Each row was made from one small tree. The marks that hang from a mark follow it in brackets, in alphabetical order. Every link used is in the known rows. Write each row's tree.
In the rows, 128 means zero.
Known rows:
S[H[R[P] V]]: [143 152  32 103 119  98 112 122 156 134 128 122 139 162  95 113 115 141]
X[H[S] R]: [ 72 128 156 175  95 124  90 132 107 139 106 138 162  82 138  93 128 121]
X[H]: [128 132 129 145 117 162 137 117 122 136 117 131 115 110 135 106 127 109]
P[H[V] R]: [210 122 228 162 162 164 145 175 120 127 137  83 116 142 131  84 172 171]
P[R]: [179 122 225 151 143 167 158 137 105 127 140 130 127 102 154 127 155 138]
X[H R[P]]: [144 147  71 148  81 126 122 111 177 107 107 141 146  83 153  68 118 127]
P[R[S[H]]]: [ 94 129 107 101 112 129 163 134 113 134 151 116 137 137 123 138 147 146]
P[H[S V]]: [124 108 208 149 161 135  93 154 108 147 124 109 118 135 113 116 135 135]
S[H[P[R] V]]: [142 138 118 150 127 140 163 140 152 125 138 103 175 150  98 114 167 168]
P[H[V]]: [178 121 197 144 162 154 136 151 132 139 130 102 100 146 120  96 150 139]
H[S]: [ 90 109 207 137 140 140 105 118  92 146 127 155 130  95 136 157 115 101]
V[R]: [152 148 217 117 128 153 147 107  98 129 132 149 128 122 128 154 129 114]
R[P[H[S]]]: [135 115 111 134 131 128 105 120 140 117 122 135 119  98 148 135 103 136]
S[H[P]]: [ 95 139  58 138 116 134 173 100 146 129 134 138 158 127 114 145 139 132]
X[R[S]]: [ 93 123 156 126 113 112 135 124 120 134 132 148 125 110 144 116 136 106]
R[P S]: [118 116  77  82 116 118 130  95 159 117 134 160 101 117 145 148  96  93]
S[H]: [105 139 120 113 123 143 160 111 123 145 136 135 134 118 120 135 136 127]
R[P[H[V]] S]: [149 115  79  92 135 116 119 132 176 119 131 112  87 158 124 104 115 127]
V[P[R[S[H]]]]: [ 83 134 121  95 125 135 189 136 112 132 137 127 137 124 132 169 143 115]
P[H[S]]: [114 109 177 155 147 142 112 137  95 140 126 123 117 108 138 139 127 134]

Write each row's tree:
[122 127  28  95 115  95 110 105 130 120 133 150 100 145 138 152  94 102]	H[R[P S]]
[139 117  48  98 124 121 138 116 162 111 133 127  88 132 149 127 109 127]	R[P[H] S]
[108 144 165 102 149 143 168 132 135 149 122 133 138 132 103 143 139  97]	S[H[V[P]]]
[ 98 122 200 137 165 118  91 148  76 153 111 144 132 136 112 169 115  84]	H[R S V[P]]
[133 127  57 122 103 100 135 125 170 105 127 128 115 113 158  96 125 142]	X[R[P[H] S]]
[151 132 103 185 110 165 158 127 139 110 121 114 151 113 140 107 154 149]	X[H[P[R]]]
[ 72 127  33 185 107 115  85 116  98 132 107 131 155 135 115 141 114 125]	X[H[P R S]]
[130 136 195  96 123 115  73 113 135 122 121 150 149 130 105 147  98 116]	H[S V[R[P]]]
[128 124 122 158 109 107 101 132 146 110 116 134 145  81 159 104 119 152]	X[R[P[H[S]]]]
[133 124  60  88 128  89  90 122 146 128 131 136 103 173 112 127 101 105]	H[R[P S] V]
[144 168 108  73 107 117 130 105 169 121 129 131 156 153  90 126 117 141]	S[H[V[R[P]]]]
[185 146 217 129 150 149 135 144 116 131 129 100 116 161 106 114 147 149]	P[H[V[R]]]
[113 108 178 179 132 144 125 128 107 119 131 139 168 101 141 157 143 141]	H[P[R] S]
[133 115 219 106 158 144 156 156 116 132 132 125 116 137 130 147 146  93]	H[V[P[R[S]]]]
[153 114 149 135 138 145 156 155 107 123 145  96 100 137 149 121 154 156]	P[H R[S]]
[131 155   4 107 104 105 131 103 140 125 130 137 137 136 121 138 109 140]	S[H[R[P]]]
[108 125 142 158 157 126 120 150  67 140 113 127 118 121 142 176 119 113]	V[P[H[R S]]]
[ 87 158  29  46  82 101 140  85 154 117 137 144 141 149 109 164  98 125]	V[R[P S[H]]]
[111 127  89 104  97  98 127 106 165 111 128 158 127 100 154 112 113 109]	X[R[P S]]
[159 106 245 167 159 145 104 179 101 135 133  89 134 130 124 105 154 169]	P[H[S V] R]
[ 93 122  34 134 123 103 132 108 110 129 134 140 120 165 122 165 121 108]	H[P R[S]]
[198 126 123 126 147 138 126 134 177 117 125 113 102 133 129  92 128 141]	R[P[H[V]]]
[132 117 159 161 159 112  73 163  79 150 122  99 119 162 106 119 132 145]	P[H[R S V]]
